What can hang from each mark
vikor: busevev
daben: bidi
bunol: bidi boma kenupa
kenupa: logel
boma: bunol logel
logel: boma busevev
bidi: daben logel vikor

Known rows, with every way that one mark hangs from another
[boma [bunol bidi kenupa] logel]: [-1.07  0.41  0.26 -0.54  1.76  0.85 -3.76  0.35 -0.35  1.39  5.09 -1.04
  3.85 -5.10  1.62  1.84  4.17 -1.12 -0.65 -0.76 -2.55]
[boma bunol]: [-5.19  1.20  2.91  0.44  1.18 -0.81 -3.58 -1.30  0.72 -1.30  1.17 -1.19
  1.72  0.21  0.32 -0.35  4.61  2.37  3.09 -1.38  2.10]
[bidi [logel [boma bunol]] [vikor busevev]]: [-5.20  2.15  0.96  2.54  2.11 -2.55 -3.37 -1.03 -0.29 -0.22  3.73  3.48
 -1.66 -1.03 -1.00  2.94 -1.43  1.01 -1.51 -0.82  6.01]
[boma logel]: [-1.73 -1.64  1.89 -0.87  0.92 -0.08  0.87 -3.02  0.65  0.07 -1.48  0.64
  3.38 -2.26  1.30  3.38  5.65  0.43  2.46 -2.03  0.29]
[kenupa [logel [boma bunol]]]: [-5.29  1.38 -0.86  2.39  2.80  0.71 -1.94  1.53  1.10  1.10  2.67  1.47
 -0.58 -0.09  0.07  2.96  0.33  0.42  2.11 -5.51  5.30]
[kenupa [logel [boma [bunol bidi]] busevev]]: [-2.29 -1.22 -2.30  2.40  0.01  2.55 -3.83  1.74  2.30  2.19  3.64 -1.84
  0.53  0.14  0.24 -0.55  2.91 -1.31  1.06 -1.96  2.73]
[bidi logel [vikor busevev]]: [-3.65  2.09  2.21  0.55  1.59 -3.20  0.00 -4.88 -0.80 -1.62 -1.60  3.92
  0.78 -1.14 -0.73  4.19  2.21  3.48 -2.02  0.48  3.34]
[logel boma busevev]: [-0.88 -0.20  1.25  0.38 -0.12 -0.31 -1.48 -0.97  3.86 -0.67 -1.17 -0.84
  0.90  0.42  1.58 -2.22  4.62  1.71  1.76 -1.28  2.75]
[logel [boma [bunol kenupa]]]: [-3.36  4.11  0.94  0.87  3.45 -1.23 -4.21  1.90  1.39 -0.22  4.39  0.56
  0.28 -2.56  1.82  0.13  0.50  1.78 -0.27 -3.37  2.18]
[bidi daben logel [vikor busevev]]: [-3.63  2.90  2.79  1.66 -0.13 -1.04  1.32 -3.11 -0.26 -3.02 -3.24  4.11
  1.25 -1.33 -1.96  4.25 -0.42  1.16 -1.97  2.05  3.53]
[kenupa logel]: [-3.78  1.40  0.15  0.48  2.37  0.25  1.36 -2.59  0.55 -0.53 -2.58  1.78
  1.92  0.08  0.42  4.34  3.99  2.99  1.73 -4.10  2.53]
[bunol [kenupa logel]]: [-2.50  4.90 -0.29 -0.44  3.87 -0.84  1.30 -1.94 -0.24 -0.64 -1.89  1.97
  2.41 -2.38  0.95  5.11  2.56  3.69 -1.35 -4.95  0.92]
[daben bidi]: [-2.83  0.14  2.73 -0.21  2.32  3.19  0.59 -2.49  0.31 -0.44 -3.50  2.33
  3.16 -0.40  3.92 -0.07  4.46  3.83  2.29 -1.62  0.99]
[daben [bidi [logel boma busevev] vikor]]: [-0.95  0.92  0.01 -0.11  0.49  1.48 -0.30 -3.08  0.94  0.66 -3.26  1.57
  1.18  0.29  2.02 -0.89  2.73  0.95 -1.69  0.00  3.74]
[bunol bidi boma]: [-2.36 -0.47  0.97  0.93  1.08  1.74 -3.56 -0.43  4.53  1.53  1.88  2.62
  5.71 -1.85  3.97 -2.39  3.88  1.55  0.46 -0.12 -3.49]
[bidi [logel [boma bunol] busevev]]: [-0.33 -0.47 -0.18  1.14 -1.24 -3.89 -5.48 -1.30  1.94 -1.35  1.76 -3.24
 -0.41  0.46 -0.52 -3.62  3.22  0.87 -0.04 -1.21  2.96]
[logel [boma [bunol kenupa]] busevev]: [-1.76  3.89  0.74  0.36  1.49 -1.48 -4.54  1.08  1.81 -0.59  2.89 -2.63
  0.95 -1.81  0.92 -2.47  2.55  0.98 -0.51 -1.91  2.14]
[kenupa [logel busevev]]: [-2.12  0.95  0.19 -0.13  0.12 -0.07  1.02 -3.39  0.69 -0.77 -4.16 -1.18
  2.78  0.79 -0.40  1.83  5.92  2.20  1.46 -2.57  2.44]
[logel boma]: [-2.42 -0.15  1.49  1.08  2.04  0.07 -1.31 -0.11  3.32 -0.35  0.27  2.11
  0.20 -0.29  2.34  0.51  2.70  2.40  2.04 -2.91  2.97]
[daben [bidi [logel boma]]]: [ 0.24 -1.03  0.05  0.89  1.96  0.35 -0.92 -1.80  1.30 -0.21 -1.37  3.17
  0.28 -0.90  3.77 -0.75  1.21  3.18 -0.68 -3.27  1.92]
[kenupa [logel [boma bunol] busevev]]: [-3.79  1.10 -1.06  1.89  0.61  0.44 -2.07  0.67  1.30  0.87  1.35 -1.61
  0.24  0.71 -0.82  0.38  2.42 -0.23  2.00 -3.83  5.23]

Rows
[-3.02  1.28  0.96  1.83  3.25  1.46  0.85 -2.33 -0.72  0.79 -0.99  6.88
 -0.23 -1.63  2.43  3.34 -1.50  2.58 -2.19 -1.11  4.87]  [daben [bidi [logel boma] [vikor busevev]]]
[-1.59  0.47 -1.18  1.30  0.76  0.53  0.59 -0.78  2.32  0.59 -1.93  0.18
  0.58  0.58  0.49  1.45  2.98  1.04  1.12 -3.96  4.03]  [kenupa [logel boma busevev]]
[-3.20  2.65  1.80  0.36 -0.73 -0.67  0.30 -2.96  0.89 -3.15 -3.90  1.57
  1.89 -0.10 -1.64  2.75  1.76  0.34 -1.19  1.54  2.48]  [bidi daben logel vikor]
[-1.17  1.92  0.38  1.13 -2.13 -0.26 -0.46 -1.20  2.85 -1.98 -3.24 -0.08
  0.58  0.24 -1.47 -0.06  1.03 -1.79 -1.58  1.71  4.06]  [bidi daben [logel boma busevev] vikor]
[-4.82  4.07 -0.14  0.90  3.66  2.22 -5.02  2.94  1.68  1.97  6.33  1.68
  0.52 -2.77  1.65  1.64  0.90 -0.62 -1.89 -0.12  1.66]  [logel [boma [bunol [bidi vikor] kenupa]]]
[-3.84 -0.14 -1.59  4.22  0.45  5.07 -2.40  4.70  2.15  0.73  3.58  1.41
  0.23 -0.94 -0.20  2.11 -1.79 -2.97  1.20 -2.15  3.11]  [kenupa [logel [boma [bunol [bidi daben]]]]]
[-3.10  4.01 -0.93  1.92  1.46  3.27 -2.02  2.58 -0.20 -0.69  2.24  0.39
  2.68 -3.09 -0.46  3.02 -0.17 -1.00 -1.40 -1.38 -0.28]  [boma [bunol [bidi daben] [kenupa logel]]]
[-2.93  0.25  1.40  1.13 -0.24 -0.37 -4.18  0.52  2.69 -0.27  2.08 -2.89
  0.41  0.53  0.37 -3.36  3.83  0.29  2.52 -1.07  3.69]  [logel [boma bunol] busevev]
[-0.93 -1.19  0.50  1.98 -2.32  0.10 -5.00 -0.06  1.28 -2.75  1.88 -1.63
  1.55 -0.86 -0.84 -1.68  2.09 -0.48 -0.36  1.71 -0.88]  [boma [bunol [bidi daben logel]]]
[ 0.32  3.03  0.37 -1.69  0.85 -0.97 -0.49 -2.07  1.92  1.74 -0.62  0.14
  8.03 -5.17  2.67 -0.70  4.35 -0.64 -1.47 -1.43 -3.59]  [bunol [boma [logel busevev]] kenupa]
[ 0.54 -2.17  0.00  0.19 -2.76 -2.48 -6.71 -2.60  1.24 -1.31  1.94 -4.80
  2.00  0.34 -0.53 -4.34  6.86  1.17 -0.58  1.89 -1.18]  [boma [bunol [bidi [logel busevev]]]]
[ 1.37  0.37  1.46  0.25 -3.66 -2.40 -0.80 -3.49  1.96 -4.38 -5.23 -2.63
  2.53  0.18 -1.42 -2.25  4.21  1.10 -0.52  1.57  0.42]  [bidi daben [logel busevev]]
[-2.14 -1.22  1.84 -0.81 -1.35 -0.34 -2.16 -2.36 -0.04  0.46  0.40 -4.09
  3.65 -1.34 -0.74 -0.23  6.79 -1.38  2.91 -0.32  1.22]  [boma bunol [logel busevev]]
[-0.88  2.46  1.36 -1.68  0.17 -1.35 -2.21 -1.68 -0.83  0.12  1.26 -3.71
  4.29 -3.86 -0.06  0.43  5.62 -0.82  0.04 -0.91 -0.21]  [boma [bunol kenupa] [logel busevev]]
[ 0.21 -0.06  0.44  2.30 -0.85 -1.39 -0.94 -0.06  3.21 -3.14 -1.50  1.76
 -0.25 -0.97  0.30  0.08 -0.63  0.44 -0.43 -1.62  2.39]  [bidi daben [logel boma]]
[-1.50  1.45  1.28 -1.46 -0.27  0.72  0.13 -5.58 -0.57 -0.45 -5.39 -0.12
  3.28  0.55  1.15 -0.67  5.61  2.31 -1.58  1.39  2.01]  [daben [bidi [logel busevev] vikor]]
[-1.75  1.81  1.32 -1.50 -1.26 -3.14 -1.06 -5.69  0.88 -1.90 -4.06 -1.67
  2.19  0.96 -1.20  0.14  6.65  2.00 -1.37  1.64  2.24]  [bidi [logel busevev] vikor]
[-4.60  5.68 -0.23  0.26  3.94 -1.09 -1.52 -0.66 -1.38 -0.48  1.39  0.29
  2.01 -2.16 -0.11  4.03  1.87  2.30 -0.53 -4.56  1.83]  [boma [bunol [kenupa logel]]]
[-5.88  1.29  0.98  2.90  0.22  5.31 -3.70  4.06  2.84  0.78  4.18  1.44
  0.54 -0.81 -0.10  0.71 -0.79 -3.69  1.05  2.12  3.54]  [logel [boma [bunol [bidi daben vikor]]]]
[-3.95  1.09  0.81  1.42 -1.67  1.18 -4.18 -0.24  0.56 -1.51  1.48 -0.35
  1.70 -0.61 -1.79  0.57  1.60 -2.09 -1.23  3.44  1.15]  [boma [bunol [bidi daben logel vikor]]]
[-4.23  0.45  1.13  1.61  0.78 -1.36 -4.45 -2.36 -1.08 -0.15  3.83  2.00
  0.57 -1.25 -1.08  2.20  2.12  1.13 -2.13  2.30  1.82]  [boma [bunol [bidi logel [vikor busevev]]]]
[-2.67  1.13  0.20  0.32  2.63  1.71 -0.14 -2.06  0.57  0.95 -1.89  4.47
  0.40 -0.45  3.00  1.67  0.68  1.70 -1.43 -1.51  3.79]  [daben [bidi [logel boma] vikor]]
[-5.97  0.47  0.41  1.79  1.92  3.18 -4.88  2.21  2.50  2.22  5.48  1.34
  0.04 -0.39  1.09  0.70  2.10 -1.32  0.94  0.53  3.36]  [logel [boma [bunol [bidi vikor]]]]
[ 4.50  0.31 -2.08  0.02 -0.22 -2.66 -4.08 -0.93  3.28 -0.66  1.68 -1.37
  1.07 -2.71  2.21 -2.78  3.50  1.76 -4.63 -0.28 -2.03]  [bunol [bidi [logel boma busevev]] kenupa]
[ 2.81  0.50 -1.94  0.60  1.82 -2.33 -4.03 -0.18  2.87 -0.66  3.34  1.69
  0.21 -3.33  3.08 -0.20  1.37  2.47 -4.56 -2.03 -1.96]  [bunol [bidi [logel boma]] kenupa]
[ 1.36 -0.72  1.24 -0.89 -0.92 -0.50 -0.67 -5.21  0.13 -1.59 -5.16 -1.29
  3.10  0.22  2.16 -3.07  5.98  3.49 -0.63 -0.06  0.08]  [daben [bidi [logel busevev]]]
